Each row comes from the steps of one walk. Every step used is in the known rows, and no mark comes twice. Write the walk behind each row, first mark first.
Known rows:
bezifav, mumobub, sodol: [-1.69, +0.77, +0.18, +3.50, +1.53, +0.70, -0.25, -4.37, +0.78, -1.74, -3.05, -0.13, +0.66, -0.25, -0.85, +1.45, +1.71, -2.19, -2.00, -1.02]
bezifav, mumobub, zarut, fakures: [-1.05, +0.52, -4.24, -0.64, +1.74, -0.79, -1.93, -2.77, +0.19, -3.25, -0.28, -2.65, +1.76, +0.51, -0.49, -1.13, -1.92, +0.53, -0.50, -0.81]
fakures, kubo, bezifav, mumobub, zarut: [+1.42, +0.13, -0.03, +0.24, -2.11, -1.18, -1.56, +2.01, -0.16, +0.31, +0.51, +1.06, -3.28, -1.27, -1.49, +1.32, +0.88, +2.10, +2.82, +2.77]
kubo, bezifav, mumobub: [-1.57, -0.92, +0.58, +1.84, -2.79, -3.97, -2.18, -1.14, -1.43, -0.64, -1.63, +1.46, -2.18, -0.71, -1.10, +1.76, -0.10, -0.61, +0.68, -2.01]
fakures, bezifav, sodol, zarut: [+0.46, -2.26, -3.23, +4.97, -0.90, +3.11, +2.16, +0.01, +2.99, +0.33, +3.91, -0.52, +2.08, -1.77, +1.73, -0.21, +3.29, -0.34, +2.21, -0.70]
kubo, sodol: [+1.12, +1.31, -0.47, +0.18, +1.25, -0.03, +0.06, +3.89, -0.04, +1.69, -1.30, -0.02, -0.63, +0.45, +1.64, +2.43, +1.61, -0.22, +5.11, +0.80]
sodol, zarut, kubo, bezifav, mumobub: [-0.89, +1.41, +3.86, -2.83, +0.49, -4.41, +0.07, -2.48, -3.58, +1.74, -2.11, +1.59, -3.46, +1.41, -0.63, +1.58, -0.34, +0.47, -0.66, -1.91]
fakures, bezifav, mumobub, zarut: [+1.30, +0.59, -7.70, +4.59, +0.09, +0.23, -0.16, -2.32, +4.21, -4.19, +2.77, +0.64, +3.52, -0.53, +0.97, +2.54, -0.70, +1.76, +3.13, -0.20]
kubo, sodol, zarut, fakures, bezifav, mumobub: [+3.09, +1.13, -1.17, -0.29, +3.62, -1.12, +0.16, +1.23, -1.80, -0.71, -2.62, +0.46, -1.64, +1.31, +0.01, +0.21, -1.24, +1.99, +3.39, +0.15]
bezifav, mumobub, sodol, zarut: [-1.50, +0.65, +1.33, +3.27, +1.60, +1.13, +1.19, -5.87, -1.00, +0.03, -3.50, +0.91, -0.82, +0.50, -0.85, +1.35, +2.31, -2.42, -3.42, -2.20]
sodol, zarut, fakures, bezifav: [+0.96, +0.26, -0.63, +0.66, +1.01, +1.08, +0.89, +0.54, -0.79, +1.41, +0.64, +0.28, +3.37, +1.89, -0.29, -2.63, -1.96, -0.20, -1.15, -0.97]
bezifav, sodol, zarut: [-2.40, -3.09, +1.18, +1.56, -0.75, +3.07, +2.22, -0.83, -0.54, +3.71, +1.68, -2.30, -0.75, -1.73, +1.68, -1.69, +5.79, -2.69, -0.72, -1.96]
mumobub, sodol: [-1.85, +1.02, +0.72, +3.93, -0.57, +4.13, +1.62, -0.06, +1.90, +1.74, -0.87, -0.05, +2.80, -0.09, -0.04, +1.36, +1.57, -3.57, -2.19, -0.97]
fekes, bezifav: [+0.30, -1.40, +1.70, -0.38, -3.71, -0.78, +0.90, +1.37, +1.51, +0.62, +0.78, +4.87, +3.01, +0.15, +1.39, +0.17, -1.36, -1.05, -1.47, +1.01]
fekes, bezifav, mumobub, sodol, zarut, kubo: [+0.55, -0.20, +3.91, -1.44, -0.53, -2.31, +1.31, -4.08, -0.06, -2.00, -2.91, +5.29, -0.73, +0.52, -0.55, +1.22, -1.92, -0.13, -4.43, +0.35]
fekes, bezifav, sodol, zarut, mumobub: [-0.37, -4.78, +3.41, -0.69, -3.40, -0.24, +0.81, -0.80, +0.09, -0.72, +2.27, +1.51, -1.70, -2.25, +1.90, -2.19, +1.32, -0.61, -3.51, -1.24]
kubo, sodol, zarut: [+1.23, +1.19, +0.86, -0.27, +1.42, +0.39, +1.90, +2.03, -2.11, +3.86, -2.07, +1.42, -2.41, +1.34, +1.70, +2.12, +2.26, -0.46, +3.32, -0.57]
fakures, bezifav, sodol: [+0.33, -2.20, -4.24, +5.22, -1.00, +2.72, +0.74, +1.52, +4.66, -1.31, +4.46, -1.66, +3.49, -2.50, +1.67, +0.06, +2.71, -0.17, +3.66, +0.36]
sodol, zarut: [-1.25, +0.35, +1.59, +0.78, -0.44, +1.13, +2.14, -1.32, -1.86, +4.97, -0.17, +1.42, +1.02, +1.69, +1.16, +0.17, +2.49, -2.33, -1.36, -2.11]

Write each row's walk:
[-1.55, -0.86, -2.86, +1.54, -3.55, -2.70, -1.39, -1.60, -0.59, -1.22, -0.09, +0.94, -2.27, -0.93, -0.40, +2.43, -1.06, +0.14, +0.92, -2.60] : kubo, bezifav, mumobub, zarut
[-1.99, +0.02, +1.79, +2.52, +0.52, +0.73, -2.39, -1.20, +0.85, -3.00, +0.76, -3.40, -0.07, -1.29, +0.40, -0.01, +0.17, -1.53, -3.15, -2.67] : zarut, mumobub, sodol
[-1.46, +0.63, -4.51, +1.22, +0.56, -0.41, -0.67, -3.94, +0.96, -2.04, +0.37, -0.97, +0.93, +0.04, +0.68, +1.65, +0.66, +0.05, +0.49, -1.35] : bezifav, mumobub, zarut
[+1.95, +0.21, -0.86, -3.58, -0.36, -3.81, -0.04, -1.01, +1.12, -3.88, -0.91, +3.95, -1.35, +0.04, +1.00, +2.47, -3.14, +2.68, +1.01, +1.72] : fekes, bezifav, mumobub, zarut, kubo, sodol
[+0.89, +0.65, -7.51, +0.94, -0.50, +2.66, -0.11, +2.24, +3.04, -2.18, +4.05, -2.13, +5.52, +0.64, +0.58, -1.25, -4.24, +1.24, +1.32, -0.22] : mumobub, zarut, fakures, bezifav
[-1.48, +0.87, +1.97, +3.42, -0.37, +4.51, +3.30, -1.86, -0.44, +3.91, -1.53, +1.30, +1.14, +0.83, +0.02, +1.12, +2.25, -3.77, -3.86, -2.34] : mumobub, sodol, zarut
[+0.42, -1.44, -1.82, -0.62, -2.88, -1.83, +0.37, -2.77, +1.75, -2.79, +0.52, +4.43, +1.26, -0.31, +1.05, +1.02, -2.18, +0.65, -1.59, +0.21] : fekes, bezifav, mumobub, zarut
[-0.05, -4.39, +2.86, -1.67, -2.86, +0.80, +1.64, +0.76, -0.26, +0.87, +1.13, +1.95, +0.39, -1.09, +0.86, -3.86, -0.29, -1.06, -3.63, +0.00] : fekes, bezifav, sodol, zarut, fakures
[+0.50, +0.84, -3.04, -1.28, +2.16, -0.33, -2.21, -1.19, +0.28, -2.83, -0.02, -2.51, +0.59, +0.24, -1.15, -1.40, -1.25, +1.80, +0.40, +1.70] : bezifav, mumobub, zarut, fakures, kubo
[+0.28, -1.53, -3.12, -1.64, -1.87, +2.59, -0.94, +4.49, +0.80, -0.03, +3.46, -3.76, -0.27, -1.58, -0.85, -2.78, -1.39, +1.47, +1.24, +1.58] : mumobub, zarut, fakures, kubo, bezifav, sodol
[-0.30, -4.39, +2.66, -0.28, -3.88, +1.08, +2.65, -0.17, +0.41, +1.77, +1.62, +3.24, -0.05, -1.57, +1.86, -1.68, +1.94, -1.50, -2.66, -0.25] : fekes, bezifav, sodol, zarut
[+0.92, +3.60, +1.96, -4.42, +3.88, -3.16, -0.75, +3.54, -0.21, +0.29, -1.44, -1.06, -1.23, +1.24, +0.92, +2.89, -0.43, +1.59, +5.23, +2.28] : zarut, kubo, sodol
[+0.98, +0.33, -3.12, -2.00, -1.69, +1.66, -1.11, +4.56, +0.31, +0.30, +2.48, -2.02, +1.02, +0.03, -1.00, -1.86, -3.12, +1.64, +0.98, +1.58] : mumobub, zarut, fakures, kubo, bezifav
[+0.54, -2.23, +2.90, +0.85, -3.04, +0.83, -0.83, +5.27, +0.08, +2.54, +1.84, -0.77, -3.34, -2.88, -0.93, -0.70, +3.79, +0.64, +3.13, +3.28] : fakures, kubo, bezifav, sodol
[+0.66, +3.14, -3.79, -3.75, +1.73, -0.34, +0.46, +2.53, +1.25, -0.29, +1.45, -1.81, -0.28, +0.84, +1.75, +3.48, -1.36, +1.97, +4.54, +0.82] : mumobub, zarut, kubo, sodol
[-1.35, +1.89, +2.43, +0.78, +3.11, -0.71, +0.69, -5.72, -1.14, -0.82, -3.84, +0.41, -1.51, +0.85, -1.08, +1.77, +1.21, -1.21, -2.80, -1.24] : bezifav, mumobub, sodol, zarut, kubo
[+3.67, +1.89, +3.08, -1.09, +1.91, +1.33, +1.17, +5.09, -1.42, +4.38, -1.04, +1.41, -3.56, +0.64, +0.25, +1.11, +3.59, +1.74, +4.66, +4.49] : fakures, kubo, sodol, zarut
[-1.86, -3.16, +1.53, -0.24, +0.40, +2.65, +0.91, +0.34, -1.41, +2.54, +1.20, -3.90, -0.06, -1.02, +0.49, -4.46, +3.09, -2.06, -1.82, -1.54] : bezifav, sodol, zarut, fakures
[-1.26, +0.58, +1.51, +1.75, +2.66, +0.73, +0.18, -4.90, -1.67, -0.97, -3.99, -0.37, -0.19, +0.87, -1.87, -0.82, +0.03, -1.84, -4.27, -1.80] : bezifav, mumobub, sodol, zarut, fakures
[+1.40, +0.07, +2.68, -2.16, +0.56, -2.38, -3.75, +3.76, -1.81, -0.90, -1.40, -1.50, -0.81, +0.05, -3.20, -3.63, -2.51, +1.84, +0.71, +3.18] : zarut, fakures, kubo, bezifav, mumobub
[+0.34, +0.48, +3.79, +1.34, -0.69, +3.37, +1.51, +1.47, -1.91, +3.10, -2.19, +0.78, -1.20, +0.53, -2.54, -1.54, -0.72, -1.69, -3.89, -0.04] : mumobub, sodol, zarut, fakures, kubo, bezifav
[+1.01, +0.29, -0.87, +0.74, +1.98, -0.48, +0.04, -1.80, -1.38, -0.40, -0.63, +0.18, +2.15, +1.82, -0.76, -2.37, -1.82, +0.48, -1.29, -1.09] : sodol, zarut, fakures, bezifav, mumobub
[+3.57, +1.28, +3.80, -1.69, +2.49, -0.17, -0.85, +4.24, -1.83, +1.94, -0.28, -0.33, -5.03, -0.10, +0.30, +0.41, +2.89, +2.62, +3.94, +3.54] : fakures, kubo, sodol, zarut, mumobub
[+1.01, +1.09, -3.35, -2.16, +0.24, +2.88, -0.76, +3.97, +1.16, +0.31, +2.74, -2.92, +2.92, +0.50, -0.41, -2.34, -2.13, +1.32, +0.83, +2.38] : mumobub, zarut, fakures, kubo
[-0.85, +2.36, +3.62, -3.08, +2.02, -1.46, +1.47, -1.03, -2.15, +3.66, -0.60, +0.51, -0.06, +2.31, +0.77, +0.90, +0.92, -0.53, -0.62, -0.82] : sodol, zarut, kubo
[+0.11, -1.24, +1.92, +1.43, -1.97, -0.88, +0.60, -3.01, +1.49, -2.55, -2.19, +5.04, +0.98, -0.45, -0.27, +0.94, -1.38, -1.10, -3.74, +0.52] : fekes, bezifav, mumobub, sodol
[-0.59, +0.30, +1.99, -1.53, +1.06, +0.65, +0.55, +0.14, -2.88, +3.46, -0.88, -0.71, +1.90, +2.33, -0.35, -3.26, -0.80, -1.60, -2.72, -1.58] : sodol, zarut, fakures
[+1.36, +1.72, -6.55, +2.04, +1.59, -1.52, -0.66, -2.24, +3.94, -5.07, +2.55, +0.07, +2.83, -0.01, +0.49, +2.96, -1.75, +2.92, +3.74, +0.63] : fakures, bezifav, mumobub, zarut, kubo
[-1.71, -0.74, +1.07, +3.52, -2.76, -1.73, -1.10, -2.04, -0.89, -0.93, -2.66, +1.61, -2.54, -1.14, -1.75, +2.34, -0.23, -1.69, -1.14, -2.34] : kubo, bezifav, mumobub, sodol
[-1.16, +2.07, -3.06, -1.95, +2.49, -2.59, -1.31, -3.81, +0.83, -3.04, +0.03, -1.66, +0.11, +0.51, +0.24, +2.32, -0.62, +1.34, +1.19, -0.20] : bezifav, mumobub, zarut, kubo
[+0.39, +1.16, +3.44, +1.05, +1.11, +4.68, +1.92, +0.74, -1.10, +3.12, -1.95, -0.13, +0.67, +1.01, -1.90, -2.07, +0.29, -1.96, -3.97, +0.68] : mumobub, sodol, zarut, fakures, kubo
[-0.93, +0.75, -4.87, -1.33, -0.30, +2.30, -0.45, +1.95, +1.17, -0.12, +2.51, -3.10, +4.19, +1.01, +0.53, -1.80, -3.11, -0.20, -0.41, -0.71] : mumobub, zarut, fakures
[-2.55, -3.74, +2.09, +0.93, -0.03, +1.33, -0.21, -1.60, -0.90, +0.68, +2.51, -4.52, -2.63, -2.51, +1.89, -2.41, +4.88, -1.53, -1.75, -3.10] : bezifav, sodol, zarut, mumobub
[-1.78, -0.41, +2.81, -2.82, -0.90, -3.30, -1.38, +2.32, -0.28, +0.15, +0.98, -2.20, -2.38, -1.61, -0.21, +1.00, +0.34, +0.35, +2.25, -0.12] : zarut, kubo, bezifav, sodol
[+0.08, +2.47, -3.26, -2.55, +3.36, -2.95, -1.13, -2.34, +0.30, -3.37, -1.07, -1.50, -1.91, +0.48, +0.59, +3.17, -0.62, +2.34, +3.33, +0.37] : bezifav, mumobub, zarut, kubo, sodol
[-1.16, +1.83, +2.99, -3.24, -0.78, -4.64, -1.58, +2.28, -0.76, +0.51, -0.21, +0.06, -1.07, +0.41, -0.57, +2.15, -1.91, +0.57, +2.00, +0.02] : zarut, kubo, bezifav
[+2.18, -1.04, -0.49, -2.69, -1.38, -1.57, -0.89, -0.15, +1.10, -3.41, +0.28, +3.16, +0.70, -0.07, -0.58, -1.60, -3.57, +2.29, -1.60, +3.12] : fekes, bezifav, mumobub, zarut, fakures, kubo
[+1.39, +0.22, +2.91, -2.31, -0.47, -0.90, -2.92, +6.07, -1.52, +0.96, -0.18, -1.36, +0.34, +0.24, -2.72, -3.79, -2.56, +1.25, +0.71, +3.31] : zarut, fakures, kubo, bezifav
